Each row comes from the steps of one path. Every step used is in the known rows, and no mark comes twice. Write the path behind each row, first mark first.
In the rows, zero is written as 100.
Known rows
u/g/q/y/h: 99,73,108,94,90,102,125,91,110,106,76,89,113,122,102,120,94,114,116,91,79,141,135,81,110,95,95,114,141,99,107,109,118,116,117,75,83,105,98,97,120,98,124,110,83,108,103,106,108,60
r/u/g/q/y/h: 104,74,120,99,86,105,125,93,112,117,69,92,117,120,99,127,102,115,111,79,88,137,125,101,102,93,93,115,135,98,106,106,102,120,115,73,80,104,106,93,118,93,131,118,89,99,108,107,96,57
r/u/g/q: 105,94,133,100,89,77,109,89,90,120,91,97,119,115,101,110,115,115,116,70,100,127,108,119,96,96,102,107,120,90,109,105,95,98,102,81,87,107,111,86,118,91,120,109,99,96,107,100,91,81
n/q/g: 94,112,88,101,103,83,117,96,94,86,99,85,103,109,99,110,89,122,89,107,78,130,109,81,70,105,106,121,118,101,113,102,98,111,115,93,116,94,98,104,107,106,107,102,82,97,102,87,99,74
n/j: 100,108,90,98,101,109,106,95,86,96,107,91,101,110,109,108,105,112,102,102,100,103,116,96,84,95,103,104,135,98,118,102,117,101,110,97,119,100,99,101,116,113,94,77,87,92,103,89,91,101
p/m: 106,102,101,98,89,98,103,97,95,93,114,95,88,101,96,107,114,115,107,93,98,115,114,111,84,102,107,100,117,86,107,107,107,88,91,99,117,106,91,93,115,106,101,84,89,95,103,81,91,82
j/p/m/t/e/r: 137,117,91,112,69,99,95,99,87,93,128,99,96,95,82,103,122,103,99,97,118,105,113,112,65,104,114,128,133,90,105,118,131,74,59,109,133,116,105,83,122,128,126,100,87,89,105,68,115,91
u/g: 108,96,106,90,95,87,106,97,88,107,111,91,111,112,100,109,111,112,105,80,104,110,104,105,104,100,104,110,109,92,107,107,109,100,101,92,105,108,95,93,116,104,111,96,95,91,108,92,98,89
x/v/e/t/m/p: 135,107,117,111,76,54,107,95,92,102,152,102,95,111,84,113,86,101,112,103,123,75,100,125,88,111,118,129,97,88,95,107,136,77,68,89,113,86,96,89,114,123,103,102,92,103,107,64,90,75
v/x: 98,118,92,104,100,90,101,89,97,99,130,97,89,100,90,111,90,107,99,96,118,94,120,109,96,92,109,111,93,91,103,104,104,95,90,91,112,105,94,91,110,93,92,95,90,99,101,87,82,80
y/v/e/r/u: 130,102,113,108,98,59,106,89,88,115,111,103,104,102,95,123,104,106,101,83,135,99,77,116,106,89,102,143,72,99,100,99,105,104,84,85,110,105,108,85,116,84,107,118,99,95,118,78,84,87
p/m/t/e/r: 126,109,93,109,74,94,89,101,81,87,136,102,96,104,70,105,119,108,102,91,113,109,114,116,89,107,114,129,127,95,101,118,136,75,70,102,127,113,101,87,120,120,120,112,87,89,108,68,122,94
m/t/e/r/u/g: 136,102,106,108,74,85,91,101,79,113,127,102,124,115,76,113,115,105,98,66,131,102,95,131,105,102,109,143,122,95,104,114,124,90,80,95,116,113,114,83,119,110,137,131,99,82,116,81,116,97
c/x/v: 107,102,87,98,102,88,114,91,106,93,132,94,94,111,72,105,73,106,90,105,132,93,96,138,106,101,110,118,79,86,104,102,128,92,82,82,91,97,85,90,107,97,84,76,88,90,101,87,93,76
v/e/r/u/g: 142,97,127,99,83,67,99,99,90,122,119,96,122,122,99,123,113,108,107,62,140,110,86,114,116,95,107,138,76,90,95,99,99,99,83,88,103,109,110,86,118,88,131,118,104,91,121,87,97,85
t/e: 113,107,101,101,103,99,96,97,84,98,119,98,91,106,77,107,91,106,101,101,108,95,96,105,101,101,108,118,120,101,115,113,120,95,102,92,113,108,88,93,115,98,110,106,89,86,105,82,105,93
x/v/e: 122,100,98,94,97,95,109,99,95,102,126,94,96,122,87,107,78,110,97,100,123,98,78,117,117,99,109,127,72,95,101,101,125,96,82,80,97,103,90,97,111,94,92,88,90,89,108,89,92,65
m/t/e/v/y: 114,105,89,111,92,105,88,93,62,91,130,102,93,103,77,105,106,107,92,92,109,50,98,132,102,101,116,134,121,103,107,120,152,96,81,87,110,104,90,100,115,109,118,135,82,92,112,74,104,109
t/m: 107,110,101,99,91,76,104,100,94,98,120,93,90,100,92,106,105,104,111,91,103,89,123,104,92,103,106,114,113,93,107,108,114,87,99,97,103,95,92,98,112,111,114,86,94,96,106,77,91,97
j/p: 110,114,94,98,94,100,105,94,98,102,105,89,95,98,108,106,104,105,100,102,105,102,107,108,71,97,105,109,112,91,110,107,108,96,90,99,114,110,100,94,116,107,112,81,90,93,102,87,88,87
f/q: 101,112,87,85,100,88,100,91,86,100,101,89,90,107,100,102,115,113,96,105,92,114,111,113,89,105,105,102,96,96,107,97,104,97,107,90,102,107,105,102,112,95,100,90,93,100,103,90,92,76
y/q: 97,100,93,91,97,89,113,94,98,98,103,91,96,103,98,115,98,121,109,98,91,110,121,99,89,101,103,105,109,97,106,100,110,95,113,92,94,102,100,106,110,102,109,103,92,105,103,83,94,90
c/x/v/y/h: 106,87,72,102,92,107,122,90,110,94,126,93,93,110,61,116,72,110,93,92,128,69,100,128,129,97,104,115,69,100,101,108,155,106,92,71,71,89,70,102,102,90,100,101,89,90,108,91,95,82
f/q/y/v: 99,97,76,88,104,82,118,88,94,102,90,91,89,101,105,112,96,111,83,120,87,130,111,104,83,99,95,116,114,100,113,93,108,111,111,86,107,103,101,97,112,97,84,96,85,105,103,93,89,62
m/t: 102,112,85,94,92,98,103,97,91,91,114,93,99,111,94,103,107,110,96,98,96,105,112,124,81,103,109,122,120,96,104,113,125,93,90,93,120,111,104,99,115,115,105,95,90,94,105,87,95,84
p/m/t/e: 113,107,94,107,82,104,100,102,81,88,124,100,88,109,72,100,110,110,103,95,99,101,109,124,73,108,113,117,142,93,108,122,134,78,76,99,128,113,92,90,116,121,113,99,86,85,102,76,110,86
c/x: 104,107,98,97,106,77,107,91,103,93,122,93,93,110,84,107,87,107,100,101,122,97,107,127,95,100,109,114,93,88,104,104,116,94,92,89,103,102,88,93,111,95,101,84,91,96,102,87,92,88
x/v: 104,100,85,98,96,103,111,94,98,98,121,92,98,111,88,106,85,112,91,102,112,101,96,116,107,100,106,114,94,94,109,103,124,96,90,87,95,101,93,97,110,99,85,89,86,89,104,87,95,74
f/q/g: 92,107,85,89,103,84,109,91,102,93,92,84,98,110,98,107,108,121,86,104,86,132,104,103,85,105,103,104,107,103,112,96,95,106,116,89,100,101,105,102,112,93,106,98,92,103,104,94,92,64
f/q/n/j/p: 108,99,82,87,98,108,117,96,89,108,89,84,91,100,128,101,125,114,95,116,83,124,140,73,52,102,100,87,140,94,120,94,105,103,121,103,124,111,116,104,118,124,106,57,91,100,99,97,80,82
r/e/t/m: 113,108,129,103,91,54,115,89,94,105,144,105,93,117,90,108,98,102,133,97,108,72,103,134,98,111,108,129,120,98,103,106,123,86,98,93,119,93,100,82,116,110,114,102,94,103,107,77,91,95
j/n/q: 109,118,91,95,88,82,108,102,82,85,113,87,92,103,108,103,90,121,104,107,90,121,138,80,49,105,103,118,120,94,112,100,106,103,110,101,118,99,95,105,108,124,110,93,81,90,99,85,99,80
t/m/p: 111,113,107,105,89,79,94,99,85,99,126,98,90,99,94,110,107,103,108,91,109,87,132,112,69,109,108,114,120,85,107,112,113,83,88,104,107,96,96,98,114,122,114,97,93,99,106,70,91,92
e/r/u/g/q/f: 115,84,120,93,86,78,104,88,101,119,98,94,133,116,101,119,121,116,117,67,101,150,115,97,96,98,99,124,112,103,107,93,81,95,102,88,93,98,129,85,111,79,126,118,101,93,109,91,111,87
r/u/g/q/y: 108,88,124,95,88,91,117,93,107,118,84,93,120,120,104,120,103,114,107,82,100,144,119,112,96,96,99,123,138,90,110,100,92,108,105,79,89,105,112,89,119,89,117,110,89,100,108,106,91,61
p/m/t: 104,105,86,98,80,101,104,98,92,86,118,96,91,106,91,102,121,116,101,94,92,111,121,127,71,105,110,112,129,88,99,114,123,82,77,100,123,112,97,94,116,123,109,84,87,92,103,82,97,80
j/p/m/t/e: 126,114,93,110,75,112,103,100,85,93,120,98,86,97,84,100,114,105,100,101,104,99,108,121,54,104,112,113,146,88,110,123,129,76,67,105,131,117,94,86,120,130,123,87,86,85,99,78,102,80
u/g/q/y: 104,87,111,88,93,91,115,92,101,107,91,88,114,120,108,113,97,114,111,94,88,150,128,88,101,97,99,120,139,92,109,103,104,106,106,81,91,104,103,91,120,96,113,106,84,108,104,103,106,64
t/e/r/u/g: 134,101,121,108,84,80,93,99,81,119,123,100,122,112,82,118,110,106,104,65,136,102,89,117,116,99,105,131,108,97,109,109,108,94,92,92,107,109,106,83,118,90,127,128,100,83,116,82,112,97
u/g/q/n/j/p: 109,83,117,92,91,101,124,91,91,119,85,86,117,108,131,105,123,116,118,97,79,138,144,62,64,96,99,91,168,89,123,104,111,102,113,97,112,114,114,90,127,122,119,69,92,104,99,107,92,88
g/u: 99,108,130,96,96,84,111,93,100,99,93,98,106,109,96,101,98,112,108,88,98,106,107,116,93,99,105,113,93,104,107,106,112,99,99,94,99,108,98,88,119,93,111,104,90,89,104,89,94,81
f/q/y: 104,106,78,81,99,95,108,97,101,97,96,87,92,112,107,110,103,113,89,116,87,131,126,107,87,104,101,115,111,95,107,93,101,106,109,89,100,103,106,104,112,96,102,92,85,101,104,95,93,58
f/q/y/v/x/c: 112,112,69,98,104,61,115,82,108,102,130,94,71,88,95,115,60,104,79,124,120,114,129,108,89,86,104,112,83,89,105,90,104,106,88,80,108,106,95,88,106,85,69,89,87,98,95,94,76,38

Which path is each row?
88,106,125,99,100,82,121,93,116,90,86,93,112,111,95,105,91,119,96,88,88,122,96,106,89,100,103,114,107,111,113,105,100,108,108,92,101,101,98,88,120,91,116,115,88,93,104,94,93,71  q/g/u
123,101,113,101,81,79,98,97,92,118,115,96,123,112,97,121,124,112,101,63,128,114,101,119,107,98,103,125,94,90,101,101,99,100,93,93,102,107,113,87,117,95,121,115,100,90,117,86,101,97  e/r/u/g
109,108,79,107,103,65,118,84,113,98,138,97,76,88,90,122,45,104,83,117,132,103,124,101,94,79,105,121,93,89,107,100,110,109,82,82,116,103,87,84,109,88,67,90,84,96,97,89,76,47  q/y/v/x/c
123,113,88,103,88,90,86,100,81,91,131,99,105,109,74,107,105,103,97,98,116,98,103,111,101,103,112,142,118,102,105,115,138,86,82,97,120,110,106,91,118,111,117,123,88,89,110,74,124,99  m/t/e/r
112,100,103,117,84,105,92,98,64,86,125,105,82,96,79,97,119,107,100,94,101,75,107,131,77,107,119,114,140,88,107,119,140,83,74,99,124,113,93,89,121,127,113,105,78,90,103,68,106,96  p/m/t/e/v
114,121,92,103,100,74,100,89,110,99,149,96,81,97,85,110,64,104,98,102,134,86,124,109,101,87,114,106,76,86,100,103,107,95,77,88,112,106,90,89,108,86,86,87,92,88,98,85,80,62  v/x/c
118,117,110,121,104,74,87,88,84,97,154,106,70,91,74,107,64,97,98,106,140,50,110,117,109,88,125,110,87,85,107,109,125,92,76,88,115,106,85,85,115,92,88,107,81,86,98,72,90,78  t/e/v/x/c
101,81,121,88,97,94,120,91,85,116,91,89,117,118,121,106,120,121,118,91,73,142,143,64,89,99,98,96,161,94,119,104,113,104,128,90,106,109,108,95,124,114,106,83,91,106,102,104,100,86  u/g/q/n/j
99,82,109,96,97,75,125,83,90,112,89,94,115,106,109,115,93,113,106,99,85,147,112,85,100,91,94,121,139,94,115,104,111,111,107,77,95,105,99,84,119,98,96,109,86,109,102,100,102,69  u/g/q/y/v
118,102,94,116,80,105,92,95,62,88,133,103,84,97,72,102,120,112,98,87,110,60,106,134,93,104,117,121,131,94,106,122,153,84,71,93,117,106,84,96,118,117,116,126,82,91,110,69,103,105  p/m/t/e/v/y
95,108,121,111,112,87,101,80,83,102,140,108,81,108,100,104,86,104,110,96,131,54,103,141,107,94,113,125,89,86,105,101,118,98,81,90,112,110,98,83,116,92,90,104,85,104,106,83,80,84  r/e/v/x
122,114,101,104,97,88,85,97,82,98,127,100,103,109,78,111,100,104,104,97,122,100,98,98,117,101,110,131,103,102,111,108,120,92,95,96,110,105,99,92,118,94,110,122,89,90,110,72,119,104  t/e/r
103,87,85,94,98,120,122,99,116,92,87,88,95,112,94,123,87,110,98,104,89,114,129,94,100,96,98,117,122,103,104,107,118,121,119,84,103,102,92,106,114,103,115,106,79,96,106,93,98,65  q/y/h
97,91,94,91,104,113,115,99,95,101,104,90,102,108,113,108,112,117,102,103,86,113,137,78,79,100,101,101,143,99,119,103,113,106,123,99,124,106,101,103,119,116,100,71,88,95,104,93,87,92  q/n/j
107,101,115,112,104,99,91,92,62,97,116,101,87,99,84,103,100,103,101,99,109,66,95,117,104,100,114,114,118,94,116,113,125,98,97,91,110,107,91,93,118,105,106,116,82,92,107,72,101,104  t/e/v
101,96,121,92,93,76,107,86,84,111,98,92,115,117,104,105,110,115,120,84,90,131,116,95,105,98,103,108,123,91,110,106,109,97,103,83,90,106,101,89,120,96,112,104,94,103,103,97,104,85  u/g/q
85,103,119,98,94,75,130,94,124,91,79,91,113,108,95,113,86,129,104,89,78,130,111,95,84,100,101,112,110,111,112,99,100,104,118,91,84,97,100,95,116,96,119,119,88,105,102,92,94,74  y/q/g/u
109,90,87,115,89,115,99,93,70,88,115,102,91,104,72,109,100,108,98,87,99,43,108,123,111,100,110,127,123,110,105,125,166,106,94,80,100,105,84,105,115,113,131,144,81,92,111,79,105,108  m/t/e/v/y/h
108,99,93,92,98,118,118,98,96,105,95,86,97,99,126,109,113,112,101,109,91,112,135,72,53,98,102,98,147,94,123,103,112,104,115,106,131,112,108,99,122,127,106,60,88,94,100,94,81,91  q/n/j/p
101,84,77,87,96,110,123,98,97,104,103,88,103,102,106,122,110,131,106,96,82,109,150,67,87,99,96,104,138,107,117,99,125,105,129,93,101,96,97,117,109,111,110,98,91,105,108,93,89,106  v/y/q/n/j
103,101,94,104,99,100,96,89,72,96,119,97,94,98,97,110,110,112,101,88,109,63,105,120,107,97,110,115,93,97,107,107,128,106,93,86,95,98,88,103,114,94,103,120,84,99,114,79,90,106  e/v/y
131,111,103,114,71,95,92,102,89,98,126,106,101,104,70,111,123,109,98,78,125,102,104,137,80,105,113,134,124,92,102,114,119,76,68,100,124,111,108,84,119,110,128,118,92,81,112,68,111,88  p/m/t/e/r/u
103,79,129,96,94,95,120,93,90,124,84,92,121,116,118,114,127,122,114,78,85,137,138,87,83,97,98,97,159,93,120,101,101,106,123,89,101,110,117,91,124,107,114,86,96,96,106,107,87,85  r/u/g/q/n/j
93,103,94,109,105,75,121,76,103,102,101,98,91,91,97,118,73,110,99,114,101,131,127,94,93,84,99,122,117,94,112,99,104,105,95,76,102,102,98,83,115,86,80,106,81,116,97,96,85,62  g/q/y/v/x
90,97,75,96,98,91,120,94,110,92,104,87,108,100,88,126,91,133,97,90,90,112,109,92,98,98,99,113,114,111,111,102,111,107,117,84,86,89,90,111,106,90,118,128,91,108,110,91,91,91  v/y/q/g
102,102,80,93,94,93,112,93,97,101,111,92,101,101,88,118,98,125,106,89,95,96,119,100,103,99,101,111,102,104,105,103,119,99,109,86,86,92,91,113,104,91,111,118,94,106,110,84,91,100  v/y/q
129,100,109,103,93,55,120,88,105,96,150,97,97,119,74,114,65,102,104,113,135,82,76,138,115,103,118,129,67,89,92,100,137,90,75,73,108,92,88,85,113,96,92,92,90,100,105,83,93,73  c/x/v/e/t
118,112,134,110,89,59,102,88,88,106,146,107,92,116,91,110,102,102,128,100,115,67,111,139,76,116,111,132,127,90,103,109,122,82,88,101,125,94,105,81,119,120,112,111,94,106,109,66,91,89  r/e/t/m/p
130,104,85,101,99,62,119,94,81,100,111,94,101,109,108,123,76,110,90,117,105,134,106,72,90,94,103,162,88,98,105,91,112,114,95,87,120,94,101,98,110,97,97,110,80,106,111,78,112,71  n/q/y/v/e/r
123,114,88,113,75,128,106,101,80,92,116,98,89,101,97,99,119,107,101,105,102,98,117,109,44,100,111,109,174,90,119,117,134,77,73,108,142,112,100,88,124,146,110,69,83,85,96,81,98,92  n/j/p/m/t/e
106,100,74,96,91,107,109,93,93,100,129,92,103,106,81,110,87,116,89,93,119,85,96,124,120,99,105,119,83,100,109,106,134,98,84,81,85,94,85,102,106,90,87,104,87,88,111,88,93,84  x/v/y
112,96,85,98,75,124,122,101,98,94,104,90,92,98,120,103,129,117,100,104,81,120,146,89,29,103,106,97,174,87,114,111,123,87,90,113,146,117,109,94,123,152,113,50,86,93,98,90,85,81  q/n/j/p/m/t
110,100,77,98,97,92,112,90,104,96,141,93,96,106,67,110,73,111,89,95,136,79,91,139,122,100,109,120,70,92,103,104,142,95,77,77,82,91,75,98,104,85,90,93,90,87,108,90,92,89  c/x/v/y
136,92,121,104,88,51,109,92,78,124,116,100,121,109,101,125,112,108,103,66,137,105,71,111,115,89,101,139,79,93,101,100,105,105,82,83,109,110,105,78,121,90,116,121,105,93,119,84,91,91  y/v/e/r/u/g
100,101,79,89,103,95,111,98,87,96,106,87,100,111,104,109,94,117,100,106,69,132,125,82,64,106,105,124,114,105,113,93,94,100,116,99,121,89,105,108,96,100,104,86,87,87,98,84,105,84  n/q/f
93,93,102,87,103,92,108,88,101,99,93,92,104,112,100,108,100,116,117,103,75,141,121,84,82,99,102,114,123,109,112,98,93,95,115,87,100,99,110,97,106,86,107,97,90,96,98,94,102,78  g/q/f
98,100,124,103,112,96,102,84,78,103,118,104,88,116,105,100,101,109,111,95,113,64,92,138,105,101,109,126,102,91,108,103,121,102,95,92,108,110,102,89,121,97,97,99,85,98,110,80,87,91  r/e/v
